What can hang from each mark
zolot: depa dudem rolobo
depa: kizinot zolot
kizinot: dudem
rolobo: dudem
dudem: depa tese
tese: kizinot rolobo zolot

Known rows, with every way that one mark hangs from another
rolobo(dudem(tese)): [-1.08,-1.47,+0.38,+1.32,-1.68,-1.56,+1.58,-0.80,+1.87,-0.34,+1.05,+1.67,+0.53,+0.10,-0.80,-1.52]
zolot(depa(kizinot(dudem))): [-0.38,-3.41,+1.67,+1.98,-2.19,+1.52,+4.27,-2.51,-0.11,-0.62,+1.19,+1.84,-0.89,+4.12,+1.25,-0.35]
tese(rolobo zolot(depa(kizinot) dudem)): [-0.44,-0.85,-0.91,+0.14,+0.71,+1.53,+3.50,+1.45,-0.74,+0.70,-0.90,-0.04,-2.06,+4.13,+1.31,-0.86]
kizinot(dudem(depa tese(zolot))): [-1.70,-0.40,+1.39,+0.63,+0.30,-0.91,-0.43,-1.22,-0.59,-1.57,+0.39,+1.50,+4.21,+2.20,-0.02,-0.09]
tese(rolobo(dudem) zolot): [-0.89,+0.51,-0.49,+0.56,+1.39,-0.42,-0.46,+0.38,+1.26,+1.02,-1.17,-0.29,-1.84,+2.44,+0.83,-1.08]
zolot(depa): [-1.73,-2.90,-0.19,+0.72,-1.32,+1.15,+4.26,-4.17,-0.08,+0.01,+0.33,+0.17,-0.72,+2.21,+0.49,-0.54]
tese(rolobo): [-3.04,-2.28,+0.13,+0.97,+0.64,-1.46,+1.22,-0.63,+0.98,+0.96,-1.01,+1.82,+0.10,+0.12,-0.06,+0.30]
kizinot(dudem): [-0.89,-3.64,+2.23,+1.96,-1.36,-1.05,+0.72,-2.66,+1.17,-0.34,+0.12,+2.79,+1.03,+2.72,+1.57,+0.22]
tese(kizinot(dudem(depa)) zolot): [-0.23,-0.24,+2.47,+0.98,+0.24,+0.03,-3.56,-2.21,+0.57,+1.88,-1.30,-0.84,+1.03,+3.29,+0.84,-1.00]
depa(zolot(dudem(tese) rolobo)): [-2.55,-3.72,-0.27,-0.03,+1.34,-2.77,+2.62,+0.86,-1.36,-2.05,-0.45,+1.71,+1.66,+2.12,+0.38,-1.76]
depa(zolot): [-3.42,-4.28,+0.60,+0.16,+0.49,-0.86,+0.92,-3.11,-0.90,+0.53,+0.00,+0.72,-0.49,+2.65,+0.07,-0.57]
kizinot(dudem(depa)): [-0.63,-2.75,+1.51,+0.53,-0.38,-2.41,+1.01,-2.83,+0.79,-0.68,+0.54,+2.25,+2.58,+2.20,+1.28,-0.01]
kizinot(dudem(tese)): [-2.07,-2.72,+2.28,+2.34,-1.61,-1.02,+0.72,-1.30,+0.60,-1.49,+0.71,+3.50,+2.91,+1.46,+0.06,+0.33]
rolobo(dudem): [+0.09,-2.36,+0.34,+0.91,-1.44,-1.55,+1.60,-2.13,+2.45,+0.85,+0.49,+0.96,-1.44,+1.36,+0.71,-1.60]
tese(rolobo zolot): [-2.93,-0.51,-0.04,+0.60,+1.84,+0.36,-0.57,-0.32,-0.01,+1.33,-1.88,+0.01,-0.27,+1.68,+0.19,+0.06]
dudem(tese(kizinot zolot)): [-2.94,-0.16,+1.75,+1.73,-0.66,+1.33,-2.74,-0.89,+0.19,+2.04,-1.23,-0.59,+1.27,+0.28,-1.96,-1.05]
kizinot(dudem(depa tese(rolobo zolot))): [-2.43,+0.56,+0.86,+0.64,+1.67,-1.59,-0.68,+0.66,-0.67,-1.74,-0.21,+1.96,+4.05,+1.83,-0.08,+0.47]
tese(kizinot rolobo zolot(depa dudem)): [-0.34,+0.26,-0.33,+0.53,+0.71,+1.46,+0.07,+0.43,+0.13,+2.15,-2.24,-1.58,-2.37,+3.58,+1.22,-1.33]

Rows
[-0.59,-0.47,+0.92,+1.71,-0.25,-1.71,-1.55,+0.39,+2.99,+2.64,-1.16,+0.38,-2.40,+0.46,+0.03,-1.55]
tese(kizinot rolobo(dudem))
[-2.09,+0.82,+0.30,+1.18,+1.02,+2.51,-0.95,-1.12,-0.29,+2.25,-2.19,-2.18,-2.17,+2.76,+0.07,-0.79]
tese(kizinot rolobo zolot(depa))
[-3.63,-3.16,+2.21,+1.97,+0.51,-0.97,+0.67,+1.63,-1.53,-1.46,+0.93,+3.60,+0.89,+3.26,-0.47,+0.27]
depa(kizinot(dudem(tese(rolobo))) zolot)
[-1.33,-0.98,-0.36,+1.04,-0.97,-0.23,+2.79,+1.02,+0.35,+0.06,-0.43,+1.02,+0.01,+1.03,-0.25,-1.02]
zolot(depa dudem(tese(kizinot rolobo)))
[-0.80,-0.62,-0.40,-0.11,-0.68,-2.90,+1.87,-0.95,+1.47,-0.68,+1.49,+1.17,+2.16,-0.41,-1.08,-1.77]
rolobo(dudem(depa tese))
[-3.79,-1.28,+0.66,-0.14,+1.95,-2.76,-0.61,-0.38,-1.44,-0.58,-0.54,-0.25,+3.20,-0.09,-1.98,-2.00]
dudem(depa(zolot(rolobo)) tese(kizinot))
[+0.44,-3.59,-0.01,-0.84,-0.86,-2.66,+3.48,-0.06,+1.00,+1.32,+0.60,+1.80,+1.02,+1.19,+0.55,-1.42]
zolot(dudem(depa(kizinot)))
[-1.60,-1.94,+2.74,+2.40,-1.33,+1.00,+0.18,+0.40,-0.26,-0.26,+0.54,+2.43,+1.61,+2.77,-0.30,-0.19]
depa(kizinot(dudem(tese(zolot))))
[-1.30,-0.43,+0.77,+1.49,+0.79,+2.34,+1.96,+0.07,-1.09,-0.28,-0.55,+0.50,-1.35,+4.86,+1.31,+0.10]
tese(rolobo zolot(depa(kizinot(dudem))))
[-3.58,+0.24,+0.50,+0.52,+0.90,-2.44,-1.06,+0.76,+0.59,+1.05,-0.64,+1.00,+3.18,-2.23,-2.53,-0.52]
dudem(depa tese(kizinot rolobo))
[+0.44,-0.13,-0.13,-0.21,+1.56,-1.13,+1.28,+0.28,+0.41,+0.19,-0.65,-1.10,-0.13,+2.42,+0.71,-2.81]
tese(zolot(rolobo(dudem(depa(kizinot)))))
[-2.88,-4.45,+1.08,+0.69,+1.22,-1.05,+2.34,-0.32,-1.42,-0.15,-0.34,+0.98,-0.68,+2.70,+0.01,-1.63]
depa(kizinot zolot(rolobo))
[-0.99,-2.55,+1.14,+1.26,-1.99,-1.47,+0.25,+0.41,+1.54,+1.49,-0.47,+1.72,+1.19,-0.12,-0.68,-1.40]
zolot(dudem(tese(kizinot)))
[+0.31,-1.76,-0.11,-1.01,+0.28,-0.62,+1.53,-0.04,+0.01,+1.67,-0.40,-0.10,+0.55,+2.70,+0.73,-1.54]
tese(zolot(dudem(depa(kizinot))))
[-1.68,-3.41,+1.36,-0.08,+0.78,-2.50,+0.57,-2.96,-0.80,-1.27,+0.74,+1.81,+1.92,+3.88,+1.33,-0.15]
kizinot(dudem(depa(zolot)))
[-1.65,-1.63,-1.36,+0.45,-0.55,-0.57,+5.11,+0.79,-0.24,-1.55,+0.27,+1.97,+0.80,+1.41,+0.21,-0.47]
zolot(depa dudem(tese(rolobo)))
[+0.62,-3.89,-0.17,+0.43,-2.20,+0.66,+6.03,-1.02,+0.25,+0.49,+0.81,+1.24,-1.69,+3.33,+1.25,-1.40]
zolot(depa(kizinot) dudem)
[-1.14,-1.05,-0.65,-0.03,+1.49,-0.71,+0.41,+1.24,+0.42,+1.22,-1.89,+0.60,-0.51,+2.50,+1.34,-0.45]
tese(rolobo zolot(dudem))
